Every row comes from one small tree of marks. Brackets hold a mark, then the marks that hang from it, in the order of their numbers. Every link used is in the known rows. Which tree was each row made from?
In the rows, 128 means zero.
Known rows
{Q813 Q805}: [119 129 180 125 120 138 128 133 153 145 146 108 109 130 128 118  67 134
 125 143 102 104 125 137 149 155 134 125 137 127  95 111 142 130 115 123
  96]
{Q586 {Q292 {Q183 {Q834 Q647}} Q412}}: [107 138  96 161 145 109 120 120 129  71 143 126 123 165 147 118 182  98
 154 155  97  98 154 168 141 106 131 142 102 120 166 117  91 114 137 153
 130]
{Q183 {Q292 Q852} {Q677 Q44 Q372}}: [143 122 100 134 134 156 154 115 116 115  76 170 142 156 113 137 132 165
 129 119 147 123 116 112  89 161 124 133 115 115  79 116  86 116 175  83
 154]
{Q292 {Q183 Q677}}: [117 141 128 114 141 140 134 138 117  96 120 124 128 134 133 120  97 126
 153 143 124  99 135  89 139 152 123 104 134 132 128 136 131 129 105 127
 132]
{Q482 Q183}: [134 111 153 149 116 130 132 141 127 131 127 100 111 106 119 135 120 130
 124 126 107 140 119 119 133 150 135 131 131 158 109 127 136 160  85 150
 102]
{Q805 {Q813 {Q44 {Q143 {Q586 Q292}}}}}: [154 111 130 158 129 127  93 126 141 202 121 145 125 112 138 128 125 123
 107 140 130 135 139 121 118 137 104 129 118 123 148 113 125  96 124 122
  98]
{Q292 Q852}: [110 130 155 167 122 131 130 132 121 161 127 133 112 131 128 119  92 148
 139 134 118 114 130 136 117 162 155 119 128 156 128 101 144 119 130 117
 113]
{Q44 {Q143 Q852} {Q677 Q372}}: [128 115 167   4 101 114 149 132 121 139 124 124 126 101 138 152 134 138
  69 108 182 145 107 119 118 114 116 126 114 149 123 120 128 120 107 122
 144]
{Q677 {Q183 {Q292 Q412}}}: [151 137 115 145 127 132 117 133 116  76 151 115 128 136 122 121 141 130
 123 112 116 113 133 119 119 140 132 117 134 133 134 130 119 119 182 110
 131]
{Q44 {Q677 {Q183 Q292}} Q813}: [158 137  93 107 129 122 147 134 101 169 128 115 139  86 123 140 109 151
  86 111 135 146 126  90  93 130  98 133 157 120 111 151 112 134 155  96
 166]
{Q586 {Q292 Q412}}: [132 122 134 183 127 119 138 127 127 154 132 129 111 150 145 130 141 131
 132 140 115 114 135 136 134 139 141 137 107 104 155 101 117 110 151 126
 107]
{Q412 {Q143 Q852} {Q292 Q183 Q586}}: [110 144 144 167 134 109 154 124 113 100 135 151 152 134 146 107 166 118
 162 125 137 102 128 108 140  96 177 105 127 138 179 115 157 138 133 140
 104]
{Q183 {Q292 Q586} Q677 Q834}: [119 161 106 134 130 124 152 126 119  92  81 130 118 174 115 113  98 128
 146 114 119 134 130 118 120 118 101 124 144 129  92 153 139 124  97 132
 130]
{Q482 {Q183 {Q292 Q412}}}: [146 123 114 149 139 118 131 131 115 112 136  92 123 140 119 127 161 126
 136 116  92 126 118 123 111 132 127 136 126 140 127 131 126 145 118 129
  99]
{Q482 {Q183 Q292}}: [145 121 133 162 124 116 132 135 123 115 114 106 122 123 112 131 116 126
 128 111  90 149 116 103 108 133 127 127 138 147  80 129 127 160  93 142
  96]
{Q143 {Q586 Q292} Q852}: [136 121 178 145 120 103 102 128 149 204 137 171 124 126 139 149 121 102
 121 108 129 163 120 114 146 113 143 111 124 138 137 128 145  91 106 160
  89]
{Q586 Q292}: [129 121 147 189 107 112 129 132 135 164 115 138 111 134 140 136  97 131
 125 132 112 132 129 118 133 142 147 122 118 120 115 101 122 119 135 140
 104]
{Q852 {Q143 {Q586 Q292}}}: [121 118 170 132 134 129 102 117 151 192 146 118 129 128 132 132 124 106
 129 134 104 177 123 143 131 117 137 135 115 121 125 111 152 119 123 155
  99]
{Q372 {Q677 {Q44 Q813}}}: [152 123 147 150 106 147 167 133 100 165 127 162 124 103 111 159 127 159
  86 125 143 131 119  91 107 147 157 139 128 117 117 120 112 133  95 105
 158]
{Q852 {Q143 Q586}}: [111 124 203  84 133 145 101 123 149 171 160  94 125 116 122 123 119 105
 132 130 108 171 124 137 144 129 140 130 131 139 122 127 173 118  97 156
 105]
{Q143 {Q586 {Q292 Q183 Q412}} Q852}: [128 131 133 118 154 106 106 128 137 161 169 169 136 148 152 130 186  91
 155 126 129 125 128 138 155 102 141 110 102 135 202 128 130  83 135 142
 103]
{Q372 {Q677 Q44 {Q183 Q482 {Q834 Q647}}}}: [148 112 103 168  85 155 126 125 126   5 125 145 134 113 103 157 136 125
  95 112 149 145 135 140 120 125 137 135 143 113 105 146  89 145 126 140
 189]
{Q677 {Q183 {Q292 Q412} Q482 Q834} Q372}: [150 129  57  95 105 114 103 129 142  12 108 118 127 161 119 107 154 121
 133 109 165 103 129 153 142 128 110 135 129 119 116 157  99 140 205 120
 164]
{Q586 {Q292 {Q183 Q677}}}: [127 132  95 169 141 125 131 133 116 122 109 146 130 148 144 128 100 129
 151 145 120 105 135  91 128 144 122 111 118 115 133 121 109 131 129 127
 123]
{Q482 {Q183 Q677 {Q834 Q647}}}: [122 116 124 150 140 128 122 125 125  63 110  87 119 121 109 140 130 113
 125 128 105 139 133 117 131 133  97 147 138 145  85 154 116 155  65 174
 127]
{Q482 {Q183 Q834}}: [125 122 135 133 109 108 124 142 138 103 114 102 104 112 116 126 118 122
 138 118 107 137 135 132 145 125 113 137 126 168  87 147 141 167  84 158
 110]
{Q852 {Q143 {Q586 {Q292 {Q183 Q834} Q412}}}}: [103 138 105  91 159 115  99 121 149 123 163 121 135 157 144 105 186  87
 172 147 103 127 144 174 151  82 121 142  89 133 168 132 141 123 144 145
 120]
{Q143 {Q586 {Q292 Q183}} Q852}: [128 130 151 121 136 104 101 133 142 179 150 179 137 133 150 135 143  89
 143 121 124 147 123 121 149 105 147 100 119 144 160 125 137  97 110 155
 100]
{Q292 {Q412 Q143} Q586 Q852}: [ 94 153 130 196 156 144 173 115 107 156 140 114 125 162 136  96 191 155
 154 145 144  87 135 180 114 128 166 129 107 126 204  94 151 120 146 100
 121]
{Q813 Q44}: [120 121 188 160 116 147 132 142 145 170 134 114 104 127 127 121  79 136
 132 142 104 116 132 116 152 157 135 125 147 111  94 110 140 109 125 120
 111]
{Q482 {Q183 Q677 Q834}}: [133 122 112 132 128 118 127 136 127  83  97 102 111 121 110 131 106 128
 139 117 118 124 135 104 140 135  93 140 129 152  78 161 137 163  76 152
 121]
{Q372 Q677}: [136 132 182 148  95 140 160 137 111 119 143 141 104 121 116 140  85 138
 115 113 117 127 122  86 127 156 164 112 139 155 115 118 149 132  87 134
 133]
{Q748 Q834}: [110 135 203  99  94 136 117 141 138 118 116 133 109 142 139 124 102 123
 143 116 114 136 114 110 145 146 126 126 150 123 113 139 152  99  89 141
 109]
{Q44 {Q143 Q586} Q813}: [137 131 142  55 138 115 114 133 122 212 131 112 119  73 129 136 130 131
  74 139 165 136 131 123 120 123 127 126 135 119 145 128 133 122  93 134
 130]
{Q372 {Q677 {Q44 Q813} {Q183 Q482}}}: [173 110  85 158  98 149 140 137 104 116 124 158 139  89 110 160 124 158
  76 119 176 132 116  99 112 151 142 135 142  97 135 140  99 151 146 100
 186]
{Q372 {Q677 Q44 {Q183 Q292 {Q834 Q647}}}}: [160 125 116 174 100 155 142 124 115  17 136 155 138 123  95 155 141 126
  91  91 108 153 133 112  92 116 135 128 135 143  70 139  89 140 140 131
 175]

Which tree is each row?
[115 137 122 186 156  92 132 127 132 115 147 143 148 151 156 119 196 116
 158 120 133  85 130 116 127  88 149 110  92 124 180 103 130 120 147 132
  96]
{Q586 {Q292 Q183 {Q412 {Q143 Q852}}}}
[ 92 123  59 173 159 114 105 116 124 113 136 119 151 182 150 104 163 126
 180 161 116  98 130 193  98 116 144 148  99 110 202  88 122 124 180 107
 116]
{Q586 {Q292 {Q183 Q482} Q412 {Q852 Q143}}}
[143 130 113  71 137 140 150 133 123 200 156 102 131  82 132 133  90 157
  81 136 127 117 124 126 136 150  93 142 148 119 125 142 121 143 152  90
 154]
{Q44 {Q677 Q183} {Q813 Q805}}
[118 127 175  92 129 157 164 135 156 210 152  94 115 121 136 124  57 153
 130 153  92 109 124 133 154 149  93 129 151  91  88 114 141 114 130  93
 121]
{Q813 {Q44 Q677} Q805}
[103 124 184 114 142 143 105 117 138 191 156 113 127 124 120 117 123 119
 144 133 112 158 125 162 118 133 150 132 123 152 138 114 171 115 124 131
 107]
{Q292 {Q852 {Q143 Q586}}}
[111 149 104 128 112 115 148 127 114  84 115 146 121 150 140  95 131 118
 171 149 114 104 145 143 155 115 153 126 137 147 162 132 136 144 139 137
 131]
{Q412 {Q292 {Q183 Q834} Q586}}
[132 121 138  16 129 135 163 127 138 216 128 113 118 108 136 126 102 158
  88 149 148 113 114 133 143 157 104 158 136 111 111 127 112 135 136  95
 157]
{Q44 {Q677 Q372} {Q813 Q805}}
[144 119 117 123 154 134 116 124 132 157 121 200 158 135 139 157 158 109
 141 122 145 144 122  90 137 109 115 107 108 103 140 142 106  97 120 132
 126]
{Q143 {Q586 {Q292 {Q183 {Q677 Q44}}}} Q852}
[145 123  79  96 112 120 133 135 108 159 114 104 137  75 131 144  99 150
  93 133 171 137 124 109 125 140  94 133 164  95 150 160 115 142 141 105
 179]
{Q44 {Q677 {Q183 Q482}} Q813}
[106 146 139 109 149 115  96 114 146 143 131 124 133 144 112 104 115 110
 157 110  94 158 130 164  99  88 122 134 126 162  88 135 171 119 132 136
 106]
{Q183 {Q292 {Q852 {Q143 Q586}}} Q834}
[161  89 104  32 134 165 133 124 127 130 106 128 134  88 109 160 188 140
  74 134 191 154 119 120 124 140 111 132  99 112 111 138  87 162 104 124
 156]
{Q482 {Q183 {Q677 {Q44 {Q143 Q586}} Q372}}}
[129 132 165 122 145 104 111 123 137 117 151 151 157  92 141 119 157 101
 167 116 141 110 134  81 150  87 161  88 128 143 160 134 165 130 146 158
 102]
{Q412 {Q143 Q586 Q852} {Q292 Q183}}
[ 92 152  64 142 146 137 146 125 102 117 132 137 129 188 146  91 177 134
 175 167 144  80 127 203 129 138 153 123 132 121 246 114 130 114 138  96
 138]
{Q292 {Q183 Q482} Q412 Q586 Q852}
[113 150  91 184 124 123 140 120 113 136  94 143 127 176 127 108 106 143
 148 130 133 138 111 168  95 139 146 122 155 112 151 111 135 119 130 107
 119]
{Q183 {Q292 Q586 Q852} Q482}
[138 126  66 190 156 157 177 118  88 137  90 147 144 160 106 138 158 163
 130 127 121 150 108 136  75 143 116 142 123 125 118 127 102 147 115  93
 130]
{Q482 {Q183 {Q292 Q586 Q852} {Q677 Q44}}}
[161 117  60 101  83 132 100 129 150  23  81 154 140 136 112 132 137 133
 113 108 169 135 125 138 135 125 111 132 127 111  66 152  78 149 194 111
 180]
{Q677 Q44 {Q183 Q292 Q482 Q834} Q372}
[122 138 191 117 152 116 112 122 147 155 172 123 134 116 133 126 186 108
 139 104 157 123 127 119 147  95 143 106 112 127 162 136 171  99 109 151
  99]
{Q292 {Q412 {Q143 Q586 Q852}}}
[100 133 114  98 152 119  97 112 134 118 143 137 143 127 132  93 138 108
 189 142 100 117 149 161 131  96 148 134 119 170 152 127 160 137 173 136
 120]
{Q412 {Q292 {Q183 Q834} {Q852 {Q143 Q586}}}}
[122 148 111 158 112 123 138 127 124 121  94 125 126 168 125 114 101 124
 142 127 131 150 112 141 120 131 132 123 161  93 134 131 136 124 106 130
 119]
{Q183 {Q292 Q586} Q482}
[137 133  60  62 124 111 118 134 143 137 123 102 132  91 131 123  80 143
 103 136 151 108 133 147 146 117  62 151 157 102 111 170 119 156 154 102
 170]
{Q44 {Q677 {Q183 Q482 Q834}} {Q813 Q805}}
[109 134 149 146 133 131 119 122 131  59 105  99 113 135 119 132  96 116
 127 125 116 128 146 115 137 138 104 137 141 123  86 146 119 120  88 167
 137]
{Q183 Q677 {Q834 Q647}}
[154 103 138 101  89 172 130 134 133 100 127 149 125 111 118 144 155 147
  91 125 161 136 124 128 149 171 151 129 114 129 106 121  84 140 180 107
 171]
{Q677 Q44 Q183 Q372}
[ 94 126 109 179 149 124 123 120 123 153 139 137 144 157 144 110 131 131
 162 150  85 124 128 165  95 127 156 136 100 155 151  79 129 132 164 118
 104]
{Q586 {Q292 Q183 {Q852 Q143}}}
[139 115 185  60 120 130 112 131 141 158 135 156 137  94 125 163 156 121
  79 112 168 163 117 127 125 100 129 110 113 128 125 125 129 104  91 132
 118]
{Q677 {Q44 {Q143 Q586 Q852}}}
[128 124 181  90 127 144 119 139 149 189 145 112 111  94 128 126 106 129
 103 149 138 128 134 139 141 127 126 112 138 109 117 113 142 106 115 126
 118]
{Q813 {Q44 {Q143 Q586}}}
[111 127 140 111 148 132 101 123 142 173 154 126 139 131 143 118 142  96
 146 147  97 156 131 146 137 107 142 121 110 132 152 112 142 127 127 151
 107]
{Q852 {Q143 {Q586 {Q292 Q183}}}}
[116 117 111  99 116 129 110 116 145  28  76 108 120 148 118 128 110 115
 127 134 168 122 133 135 152 143 105 146 144  98  92 153 100 128 117 165
 166]
{Q183 Q482 {Q677 Q372} {Q834 Q647}}
[121 126 140 143 129 152 131 118 129  61 103 121 127 130 115 150 126 130
 118 129 125 137 144 121 129 128 102 146 128 100  74 147  97 117 107 149
 157]
{Q183 {Q677 Q44} {Q834 Q647}}
[136 130 114 145 120  99 121 138 135  94 102 108 117 131 111 124 116 120
 139 103  89 146 129 117 114 110 108 134 138 167  61 149 135 168  90 151
 105]
{Q482 {Q183 Q292 Q834}}
[146 128 100 147  75 125 121 140 127  34 124 140 113 122 110 131  84 127
 116 104 155 116 129 117 136 129 133 116 149 152 111 155 135 153 128 136
 166]
{Q372 {Q677 {Q183 Q482 Q834}}}
[134 114 148  70 129 138 137 142 142 152 172 106 138  92 136 139  85 148
  70 122 132 113 118 140 128 112  81 121 141 129 105 112 132 121 155  84
 129]
{Q813 {Q44 {Q143 Q852} {Q677 Q183}} Q805}
[146 130 114  85 121 130 145 137  99 189 141 108 128  70 130 143 112 152
  86 127 147 140 132 106 124 147 106 137 146 128 139 152 119 137 142 105
 171]
{Q44 {Q677 Q183} Q813}
[ 97 130  69 172 187 132 132 111 108 114 139 123 152 186 143 109 160 133
 173 155 103  88 137 155  96 129 126 145  91 125 185  94 123 122 182 103
 119]
{Q586 {Q292 {Q183 Q677} Q412 {Q852 Q143}}}
[120 133 175 190 122 108 156 119 122 122 122 141 141 129 137 117 146 131
 140 108 144 126 122 107 129 108 170 120 132 127 152 113 165 129 131 146
  95]
{Q412 {Q143 Q852} {Q292 Q586}}
